What can hang from each mark
Z457: Z452 Z738 Z764 Z911
Z738: Z141 Z176 Z457
Z216: Z452
Z141: Z738
Z262: Z452
Z764: Z749
Z452: Z216 Z906
Z749: Z764
Z176: Z738

Each row was made from one small tree. The marks that hang from a mark follow it in brackets, in the order of their numbers. Every link used is in the known rows. Write each row's tree.
Known rows
Z738[Z141 Z457[Z764]]: [ 0.84  0.25  1.56 -1.62  0.65 -3.26  2.37 -2.54 -1.89 -2.31  2.44 -2.65
  2.58  0.39  1.56  2.43 -0.79  3.18 -3.15 -4.87]
Z457[Z452 Z738 Z764[Z749]]: [ 2.48  1.47  3.02  2.45  5.77 -2.03  1.28  3.68 -0.78  3.23 -1.94 -4.88
 -7.17 -2.64  4.27 -4.11  6.42  4.76 -6.78 -3.99]
Z262[Z452]: [ 1.73 -0.04 -1.10  1.54 -0.22 -0.14  1.48  0.15  0.24 -0.72 -2.22 -3.65
 -3.11 -0.19  1.55  0.39 -0.05  1.34 -3.10 -3.36]
Z457[Z738 Z764[Z749] Z911]: [ 2.63 -2.80  3.65  2.86  6.08 -2.93  1.04  3.71  0.32  2.61 -2.85 -5.48
 -0.67 -3.09  3.07 -6.42  1.76  5.39 -6.43 -4.25]
Z176[Z738]: [ 1.37  0.02  1.16  2.21  2.62 -4.22 -0.49  0.78  2.95 -0.72 -0.93 -4.11
 -1.15  1.86  0.68 -0.87  0.65  0.43 -2.83 -3.81]
Z738[Z141 Z457[Z452[Z906] Z764]]: [-2.00 -0.36  1.44 -1.77 -0.17 -3.95  2.23 -2.40 -3.11 -5.09  0.06 -2.39
 -1.88  0.50  2.40  1.88  3.90  4.62 -6.37 -4.27]
Z749[Z764]: [ 2.04  0.44 -1.37  1.20  2.46 -0.84  0.72 -1.35 -0.66 -0.37 -1.81 -2.63
  0.62 -0.56 -1.80  0.35 -1.47  2.14 -1.25 -3.05]
Z141[Z738[Z176]]: [ 3.69  0.05 -0.36  1.07  1.60 -2.98  0.97 -1.94 -0.58  0.21  0.75 -4.83
  1.19  4.18  0.65  0.77  0.33  2.57 -1.68 -5.41]
Z457[Z452]: [ 0.95 -0.38 -0.18  1.27 -0.45 -1.47  0.94  0.05 -0.13 -0.19 -0.27 -3.77
 -4.46 -0.04 -1.15 -0.02  4.69  2.19 -3.68 -3.73]
Z738[Z141 Z457]: [ 0.49  0.39  1.79 -1.62 -2.03 -2.12  1.79 -3.61 -1.83 -1.76  2.77 -2.18
  3.71  1.28  0.23  2.25 -0.49  2.15 -1.91 -4.93]
Z457[Z738[Z141 Z176] Z764[Z749] Z911]: [ 2.57 -2.54  6.18  0.09  3.12 -3.50  2.44  2.35 -1.37  0.98 -1.61 -3.74
  1.25  1.00  4.13 -5.22  2.00  7.44 -5.75 -6.99]
Z141[Z738[Z457]]: [ 3.53  0.23 -1.16  1.71  2.14 -3.80  0.33 -2.82 -0.39  0.73  1.70 -4.94
  1.46  0.96  0.51  1.09 -0.41  1.47 -2.07 -3.49]
Z141[Z738]: [ 3.69 -0.34 -1.49  1.20  3.31 -3.08 -0.44 -1.30  0.69 -0.44 -0.18 -5.38
  0.31  1.26  0.05 -0.38 -0.06  0.88 -2.21 -3.10]
Z738[Z176 Z457[Z911]]: [ 1.08 -2.82  1.68  1.94 -3.06 -3.36  2.65 -2.05 -1.65  1.58  2.30 -2.81
  3.98  2.92 -1.27  0.63  0.01  4.98 -2.42 -6.80]
Z738[Z176 Z457]: [ 0.94  1.22  1.32  1.66 -2.47 -1.76  2.67 -3.36 -2.57  1.91  3.27 -2.59
  3.35  3.66  0.27  3.23  0.13  3.33 -1.63 -6.67]
Z738[Z141 Z176 Z457]: [ 0.67  0.94  2.86 -1.71 -3.95 -2.25  2.87 -4.16 -3.18 -0.90  3.82 -1.40
  4.50  4.71  0.78  3.54  0.03  3.86 -1.37 -7.65]
Z738[Z176 Z457[Z452[Z216 Z906]]]: [-2.96  0.31  0.38  1.93 -3.43 -3.54  2.97 -4.12 -2.37 -0.81  1.23 -2.96
 -0.77  4.96  1.70  2.34  5.91  5.48 -3.14 -6.68]
Z262[Z452[Z906]]: [-1.48 -0.32 -1.28  1.64 -0.08 -0.12  1.14 -1.10 -0.86 -3.60 -4.24 -3.46
 -2.12  0.52  2.79  0.28  0.71  1.82 -5.53 -2.94]
Z216[Z452]: [ 2.63 -0.93  0.25  0.18 -0.06 -1.02  0.45 -0.30  0.12  0.35  1.11 -2.72
  1.76  0.41 -0.63  1.36  0.41  1.44 -2.95 -4.28]
Z457[Z738[Z176]]: [ 0.70  0.34  3.71  1.41  2.64 -2.11  2.06 -0.43 -0.05  1.30  0.64 -2.23
  0.31  3.11  0.53 -1.71  2.38  3.37 -3.18 -5.56]
Z457[Z738[Z141] Z764]: [ 0.85 -0.78  4.05 -1.66  6.08 -3.79  1.82  0.39  0.29 -2.73 -0.34 -2.50
 -0.74 -0.01  1.92 -2.32  1.38  3.55 -4.73 -4.02]
Z457[Z452[Z216 Z906] Z764[Z749] Z911]: [-1.65 -3.56 -0.26  3.18  1.53 -3.66  1.01  1.67 -0.73 -1.11 -4.85 -6.80
 -3.28 -0.94  3.82 -4.32  6.54  6.96 -7.04 -4.30]
Z452[Z216 Z906]: [-4.19 -0.76 -0.91  1.64  0.70 -2.25  0.46 -3.40 -0.06 -3.54 -1.72 -4.71
  2.58  2.77  1.41 -0.20  2.31  2.47 -3.06 -3.68]

Write each row's tree
[ 1.19 -4.65  5.61 -1.41  3.75 -5.45  3.05  1.25  0.25 -2.34 -0.75 -2.05
  0.80  2.18  0.75 -4.02  1.53  6.69 -5.45 -6.27]
Z457[Z738[Z141 Z176] Z764 Z911]
[ 0.95  0.08  3.67  1.09  5.75 -3.37  2.69  0.92 -0.27  0.51  0.30 -3.05
 -1.05  2.29  1.98 -1.43  1.84  4.60 -4.54 -5.76]
Z457[Z738[Z176] Z764]
[ 4.02 -3.67 -0.74  1.89  3.95 -6.14  0.93 -0.88  0.57 -0.16  0.30 -5.68
  1.10 -0.48  0.36 -0.96 -1.07  3.64 -3.90 -3.32]
Z141[Z738[Z457[Z764 Z911]]]
[ 1.62 -3.76  3.26  0.06  1.85 -7.92  1.17  0.54  2.53 -3.10 -0.05 -3.17
  0.58  1.26  1.45 -1.30 -0.29  3.54 -4.29 -4.77]
Z176[Z738[Z141 Z457[Z764 Z911]]]
[ 2.14  1.90  1.95 -0.49  0.11 -1.69  1.81 -1.41 -3.50  0.63  1.47 -4.13
  2.74 -0.65  4.44  1.45 -0.22  3.93 -3.59 -5.60]
Z738[Z141 Z457[Z764[Z749]]]
[ 3.82  0.05 -1.11  1.58  4.60 -4.94  0.85 -1.71 -0.49  0.06  1.40 -5.65
  0.38  0.26  1.59  1.30 -0.86  2.22 -2.92 -3.35]
Z141[Z738[Z457[Z764]]]
[ 1.10  0.16  2.69 -0.30  0.00 -5.31  0.62 -1.54  1.70 -2.01  1.45 -2.45
  1.04  2.54  1.56  1.00  0.20  1.41 -2.42 -4.90]
Z176[Z738[Z141 Z457]]
[ 1.12 -4.72  5.59 -0.98 -0.53 -4.80  2.82  1.15  0.69 -1.28 -0.67 -1.01
 -3.58  2.57 -0.94 -4.82  6.49  6.45 -5.15 -6.32]
Z457[Z452 Z738[Z141 Z176] Z911]
[ 0.81 -3.31  3.43 -1.19 -4.65 -3.88  2.92 -3.20 -2.06 -1.23  2.53 -1.48
  5.32  3.83 -0.63  0.97 -0.05  5.43 -2.27 -7.54]
Z738[Z141 Z176 Z457[Z911]]
[-0.70  1.87  3.93  2.46  4.38 -2.04  1.98  2.24 -3.22  1.02 -3.08 -4.10
 -5.37  1.00  6.26 -3.19  7.71  6.71 -8.58 -5.90]
Z457[Z452[Z906] Z738[Z176] Z764[Z749]]
[ 1.72 -4.14 -0.96  1.86  3.36 -6.61  0.86 -0.67 -0.31 -2.58 -1.52 -5.45
 -2.79 -0.28  1.01 -1.39  3.27  4.72 -6.87 -3.00]
Z141[Z738[Z457[Z452[Z906] Z764 Z911]]]
[ 1.27 -4.93  3.05  1.80  2.55 -4.37  1.25  2.43  2.14  0.30 -1.89 -2.78
 -5.51 -1.36 -1.85 -6.00  6.22  4.59 -5.98 -3.40]
Z457[Z452 Z738 Z911]
[ 2.20 -1.51  3.66 -0.24 -2.40 -3.22  3.00 -0.95 -3.82  1.01  1.34 -3.81
  4.39  1.98  3.52  0.09 -0.27  7.19 -3.85 -8.14]
Z738[Z141 Z176 Z457[Z764[Z749] Z911]]
[ 0.81  0.52  2.81 -1.87 -1.14 -3.51  3.37 -2.94 -3.48 -1.30  3.33 -2.00
  3.32  3.90  2.10  3.68 -0.40  4.99 -2.54 -7.33]
Z738[Z141 Z176 Z457[Z764]]
[ 4.28 -3.43  0.03  1.62  1.54 -6.67  2.49 -0.31 -0.50  0.63  0.84 -4.80
 -2.84  2.15  0.63 -0.50  3.18  6.02 -4.34 -5.62]
Z141[Z738[Z176 Z457[Z452 Z764 Z911]]]
[ 1.16 -4.17  4.31  1.65  1.93 -3.75  2.08  0.71  0.96  0.96 -0.68 -2.51
  1.16  2.24 -1.02 -4.30  2.06  4.98 -3.98 -5.73]
Z457[Z738[Z176] Z911]
[ 0.95 -3.79  2.17 -1.15 -2.82 -3.85  1.72 -2.66 -0.86 -2.10  1.72 -2.26
  4.36  0.40 -1.07 -0.18 -0.72  3.56 -2.79 -5.00]
Z738[Z141 Z457[Z911]]
[-2.78 -0.83 -1.94  1.99 -0.01 -1.26  1.51 -2.11  0.36 -3.74 -4.02 -4.19
 -1.81  1.87  3.39 -0.20  1.82  2.79 -3.65 -3.25]
Z262[Z452[Z216 Z906]]
[ 0.97 -0.14  5.08 -1.90  4.51 -3.81  3.13  0.12 -0.83 -1.88  0.55 -1.83
  0.21  3.26  2.37 -1.17  1.65  5.03 -4.48 -6.27]
Z457[Z738[Z141 Z176] Z764]
